What can hang from each mark
J_928: J_271 J_533 J_906 J_997
J_906: J_597 J_928
J_778: J_131
J_504: J_597 J_928
J_997: J_597 J_928
J_271: J_597
J_131: J_778
J_597: J_504 J_778

Known rows, with every way that one mark hangs from another
J_906{J_597{J_504} J_928{J_271 J_533 J_997}}: [  5.5   4.3  22.9   5.3  26.3 -34.9   1.0  -8.3  27.2  -6.6  -7.6 -40.2
  31.0 -10.2 -26.1 -19.8 -37.5 -12.5  26.6 -13.7   5.7]
J_271{J_597{J_504 J_778{J_131}}}: [ -1.1 -35.2 -14.2 -10.6  35.5   7.7  -8.5  31.9  -4.2  59.9  -2.6  14.5
 -20.4  18.8  49.3  11.3  42.7  19.6  11.4 -11.5   8.2]
J_504{J_597{J_778{J_131}} J_928{J_271 J_906}}: [ 35.4  22.2  12.1  12.1 -19.0  31.9  -9.8 -18.8  40.9   1.0 -25.2   5.7
  -2.6  19.5   1.4  18.3  11.3  -6.0 -30.0  10.9  32.4]
J_504{J_597 J_928{J_997}}: [-11.0  12.5 -39.0  -4.5 -21.9   5.1  12.3  -7.6 -19.2 -37.9  11.2  30.3
  33.9 -14.6  -8.2  38.3  15.5 -12.5  -1.1  31.4 -25.0]
J_778{J_131}: [-11.8 -11.5 -46.5  -7.0  -8.3  31.7  15.0 -18.0 -31.3  12.9  25.4  26.5
  -3.9  -5.4  29.9  -0.1  14.8  24.1   6.4  26.5 -15.8]
J_997{J_597{J_504{J_928{J_906}} J_778{J_131}}}: [ -1.9  -3.1 -12.0 -17.9   5.6  13.8  20.8  49.6   8.2  44.9 -17.4  31.8
 -24.1   5.3  23.5  26.1  33.6  17.6 -10.3   7.8  39.4]
J_906{J_928{J_271{J_597{J_778}} J_997}}: [ 27.8  37.6  39.7  16.5   2.0  -3.0 -50.3 -34.8  13.7 -11.1 -11.0 -10.9
 -25.7 -11.6   4.4 -21.4  11.5 -11.5   4.2 -26.2  11.8]
J_271{J_597}: [  8.8 -16.5 -36.6   0.5  -0.7  21.2  -0.8   1.0 -47.1 -11.5  20.7  19.6
  -9.6 -23.6  28.1  -3.2  -5.6  14.5   3.4 -12.4 -43.6]
J_271{J_597{J_504{J_928}}}: [ -4.4 -19.3 -42.2  13.9  -2.6  13.4   1.1  57.8  -6.6  16.5  26.0  22.9
  -1.8 -39.2  13.9   2.5  15.5   9.0 -18.8 -24.9 -34.2]
J_597{J_504{J_928{J_906 J_997}}}: [-19.6  40.0  12.0 -10.6   1.0  -2.7 -15.0   8.4  -2.5   6.4  22.3  34.6
  -1.6 -41.2   0.2   3.4  18.7   2.9 -33.0   1.6  -0.7]
J_997{J_928}: [ -8.4  29.9 -26.9  32.2 -30.4  24.8  -4.8  -7.3 -21.3 -18.3  17.6  19.3
 -22.8 -27.9  11.6 -21.6  -8.0  10.8 -18.8  24.7 -22.2]
J_597{J_504{J_928}}: [-34.7  -6.8 -42.5  11.9 -21.5  18.7  19.8  49.8   8.2  11.2  28.6  26.5
  -3.6 -28.2  11.7   0.5  21.9  17.6 -31.6   3.9 -29.4]
J_504{J_597 J_928{J_533}}: [ -0.5 -20.8 -50.6  28.4 -33.4   6.0  24.0  14.9 -25.6 -22.3  20.0   5.6
  51.5   1.8 -22.1  14.2 -20.3 -17.7   5.9  33.5 -31.3]
J_504{J_597{J_778} J_928{J_906 J_997}}: [  4.6  42.4  21.0  -8.6 -12.3  -7.5 -16.2  -9.8  -3.7 -20.9 -15.2  28.7
   8.1   7.7  -2.0  32.0  26.3 -10.5 -16.8  21.0  21.2]
J_271{J_597{J_504}}: [ -9.6 -20.5 -30.3  -4.0  20.2  14.4   3.1  29.7 -23.9  15.6  13.5  17.3
  -7.3 -14.7  38.4   3.1   6.5  18.3  -2.4 -20.7 -40.5]
J_131{J_778}: [-11.1   0.2 -28.4  19.8 -18.9  -4.2   5.0   5.3  -9.6 -16.9  23.4  11.0
 -18.5  18.2  26.6  -8.4   9.0  38.8 -29.5  17.3  -0.3]
J_597{J_778}: [-27.6  -7.5 -14.1  -3.8 -17.9  11.9   8.1   4.6 -13.4  -1.4   5.8  15.7
 -28.0  19.1  27.5  -3.4  26.5  26.2  -5.2  10.8 -10.7]
J_928{J_271 J_533 J_997{J_597{J_504 J_778}}}: [-29.8 -30.1  17.5 -35.0  25.1 -20.4  25.9  -7.8   2.7  -0.8 -26.3 -30.0
   5.4  37.2 -16.2  14.4 -10.5 -17.6  33.5  -4.8  -1.0]
J_928{J_271 J_533 J_906 J_997}: [  8.8  25.2  43.4  -8.7   2.6  -2.7 -24.4 -74.8 -23.3 -27.0  15.4 -17.5
  12.7 -14.7 -31.1 -30.1 -45.0 -18.6  -2.8   0.6 -10.3]
J_271{J_597{J_504{J_928{J_906}} J_778{J_131}}}: [ 26.5  -0.2   8.6   6.2  19.1   8.4 -31.3  45.5  11.0  64.2   1.6  24.2
 -24.3 -11.6  25.7   4.1  38.6  11.0 -22.3 -20.4  33.7]
J_906{J_597{J_778}}: [ -9.4 -33.1 -21.4 -23.0   4.2 -10.5  30.4  25.7  -6.0  -9.8 -13.3   2.8
 -18.2  21.7  18.6  12.8   8.6  33.2  15.0  -5.5   1.8]
J_597{J_504 J_778}: [-43.6  -9.9  -7.6  -9.4   3.1   4.5  12.0  32.2  10.5  26.2  -2.9  12.8
 -25.0  27.7  39.3   3.0  37.6  28.6 -11.2   3.6  -8.4]
J_928{J_271 J_533 J_906{J_597{J_778}} J_997}: [ 24.1  -2.9  59.3 -28.5  27.8 -40.0 -11.4 -41.8   3.1 -20.2 -22.1 -37.8
   4.2  19.4 -37.0 -11.2 -37.3  -8.8  19.7 -20.6  28.9]
J_906{J_597{J_778{J_131}} J_928{J_271 J_997}}: [ 27.4  15.1  24.6  -7.9  16.8 -13.4 -12.6 -32.2  37.2   5.5 -25.2 -17.6
 -10.3   5.8   0.2  -6.2  13.1   5.5  25.8  -3.3  49.6]

Rows
[-31.6 -21.0 -15.0 -12.7  15.5  12.4   9.1  22.0   9.8  56.3  -0.6  18.3
 -20.5  32.0  45.4   9.1  50.1  30.8   1.7  15.3  13.8]  J_597{J_504 J_778{J_131}}
[-26.2  -4.4   0.0  15.0 -23.8  16.0   6.6  38.1  60.4  12.4  -1.1  -7.4
 -26.3   5.0  -3.3  -4.8  30.9  10.5 -41.0 -17.5  -4.4]  J_597{J_504{J_928{J_271}} J_778}
[ 28.7  30.4  23.6   9.9 -14.9  -3.3 -15.6 -50.3  -2.9 -41.3   4.4 -12.7
  47.5 -11.0 -50.2   4.9 -42.4 -41.9 -11.1  11.4  -6.7]  J_504{J_597 J_928{J_271 J_533 J_906 J_997}}
[ 18.2  10.8  11.9 -11.4 -13.3  -0.9   6.8 -34.1 -23.9 -41.8   8.2  -8.8
  17.8 -32.7 -55.2  -1.5 -50.5 -32.1   3.7  -2.0  -3.4]  J_504{J_928{J_271 J_533 J_906 J_997{J_597}}}
[ 28.0 -16.4  42.5  -8.1  10.4 -20.0   2.4 -15.7  11.9 -13.2 -23.6 -41.5
  -7.1  25.3 -23.0 -22.8 -46.5   4.5   6.8 -22.0  19.5]  J_928{J_271 J_533 J_906{J_597{J_778}}}
[ -5.3 -31.7  -4.5 -11.2  15.1 -32.1  19.4  18.9  26.2 -11.7   8.4 -34.1
  38.1 -20.1 -56.3   3.4 -30.0 -17.4  10.7 -21.4 -10.8]  J_906{J_597{J_504{J_928{J_271 J_533 J_997}}}}
[  2.3  25.0  12.0   2.5 -15.6 -15.2 -22.2 -22.8 -39.7 -10.4  40.9  13.7
  23.5 -39.4 -39.9 -17.9 -18.4 -17.6  -6.9  16.6   0.0]  J_504{J_928{J_533 J_906 J_997}}
[ 14.5  -9.5 -22.2  16.0 -27.5  33.5   9.6  -3.7  41.6  -1.2 -17.7  -0.1
   5.5  27.1  -0.7  23.8  23.8  -6.0 -12.7  16.4  11.1]  J_504{J_597{J_778{J_131}} J_928{J_271}}
[-26.5 -18.7 -26.6   5.0  -6.0  11.2   7.3  51.5  26.4  57.3  11.9  23.3
 -16.1   7.9  22.0  11.1  57.8  19.4 -16.7  11.2  19.5]  J_597{J_504{J_928} J_778{J_131}}
[ 17.4  17.7  51.8 -40.7  21.5 -19.9  -9.3 -39.0  17.4 -28.8 -31.0 -16.3
 -22.6   9.5  -8.6   3.6 -11.0  11.5  -0.9 -27.2  26.7]  J_928{J_271 J_906{J_597{J_778}} J_997}
[ 43.9   5.2   5.2  49.9 -12.9  10.5 -29.1 -25.6 -10.4 -10.7  15.9 -29.8
  10.2 -28.0 -14.6 -49.4 -47.0 -19.7   9.7 -18.6 -22.4]  J_906{J_928{J_271{J_597} J_533}}
[ -2.0  30.3  11.7  16.1 -18.1  28.8  -4.9  10.8  39.1  -1.4   9.6   4.6
 -19.0 -32.7  -3.8 -17.5  -6.4   8.3 -61.2 -20.8 -12.9]  J_597{J_504{J_928{J_271 J_906}}}
[  4.7  14.0  28.0   4.7  -5.7 -15.9  -0.4 -33.2  -1.4 -21.2 -20.4 -27.5
   1.7  14.1 -24.5 -12.7 -20.8 -25.1  38.4   9.9  20.7]  J_906{J_928{J_271 J_533 J_997{J_597{J_778}}}}
[ -2.1  24.6  24.8 -14.4   6.4 -15.5 -19.6 -52.2 -56.9 -12.1  27.6   7.6
  17.8 -16.3 -13.4 -19.7 -28.5  -9.3  11.0  19.2  -5.7]  J_928{J_533 J_906 J_997}
[ 13.1  13.3  24.5  34.8   8.2  11.6 -30.8  16.7  38.1  15.1 -22.4 -18.7
 -43.7  -0.5  13.2 -19.8   3.2  -4.4 -26.8 -33.1  -1.8]  J_997{J_928{J_271{J_597{J_504 J_778}}}}
[ 28.7  10.4  28.1  28.8 -27.1   4.0  -8.7 -12.3  26.2 -19.5 -18.1 -23.7
  17.5  26.1 -34.3  -2.1 -27.1 -24.5 -22.4   5.9  11.8]  J_504{J_597{J_778} J_928{J_271 J_533 J_906}}
[  2.7 -23.6  15.3  -9.7  35.8 -12.9 -18.6 -23.3 -14.0   3.1  12.2 -28.5
  24.9 -11.1 -18.6 -13.6 -29.4 -25.0  18.8 -30.2 -33.8]  J_928{J_271{J_597{J_504}} J_533 J_997}
[-24.7   6.4  15.6  -4.3  18.8 -36.2   9.7  19.2 -13.2  19.6 -17.3  -4.0
   8.0  20.4   3.6   4.4   5.8 -13.8  44.9  21.9  24.4]  J_906{J_928{J_533 J_997{J_597{J_504 J_778}}}}
[-12.5 -25.0  -5.1  -5.8  21.7   0.6  -4.9  41.4  -4.9  30.4  -4.4   9.2
 -25.0  14.2  40.2   6.9  30.7  17.8  -0.9 -23.0 -13.1]  J_271{J_597{J_504 J_778}}
[  1.1  24.1  15.8  -7.5  21.6 -14.7   2.5  -4.9  41.9 -15.9 -17.0 -16.8
   4.0 -21.3   1.9  -5.2  -9.8   4.8   4.4 -19.2   3.1]  J_906{J_597{J_504} J_928{J_271 J_997}}
[-39.6 -26.9 -27.4 -29.6   9.0   7.8  48.2  47.7  -6.5  10.1 -24.3  16.6
 -26.1  32.1  41.0  30.1  25.1  25.4  12.1   3.6  -7.9]  J_997{J_597{J_504 J_778}}
[ -3.4 -17.9 -31.2  -9.0   0.0  19.0  17.4  -9.0  -8.1  13.2 -18.4  21.0
   7.6  49.9  41.2  34.6  32.5  12.8  17.2  38.6   9.2]  J_504{J_597{J_778{J_131}}}
[-10.0  -5.2 -33.7  13.6 -34.7  11.2  19.2  30.5   7.6 -16.2  -8.1  20.6
   6.3  22.5   8.1  30.6  30.4   2.4 -13.8  23.5  -7.0]  J_504{J_597{J_778} J_928}
[ 22.3  -7.4   0.7  22.9   8.0  -6.2 -20.7  40.4 -24.1  27.4  26.8   4.5
  15.1 -36.7 -12.5 -19.5 -24.5 -10.7 -15.7 -22.3 -11.5]  J_271{J_597{J_504{J_928{J_533 J_906}}}}
[ 23.2   8.4  15.3   9.8   5.3 -28.3  -4.0 -37.3   3.6 -32.3   0.7 -38.6
  28.7 -18.5 -37.8 -25.7 -49.1 -17.2  31.9  -4.7   4.1]  J_906{J_597 J_928{J_271 J_533 J_997}}
[  0.6 -37.0   3.8 -34.3  18.0  -4.4  18.5 -46.0 -19.8   2.7 -14.8 -22.1
   8.4  34.2 -22.1  13.2 -10.0 -20.4  52.3  14.4  19.4]  J_928{J_271 J_533 J_997{J_597{J_778{J_131}}}}
[ -3.2  12.2 -14.9   1.1  -6.1 -14.6  14.3 -23.3 -53.6 -23.0   8.1   5.8
  25.3 -17.8 -11.8  -5.0 -28.4 -17.7  49.1  31.4  -3.2]  J_906{J_928{J_533 J_997{J_597}}}
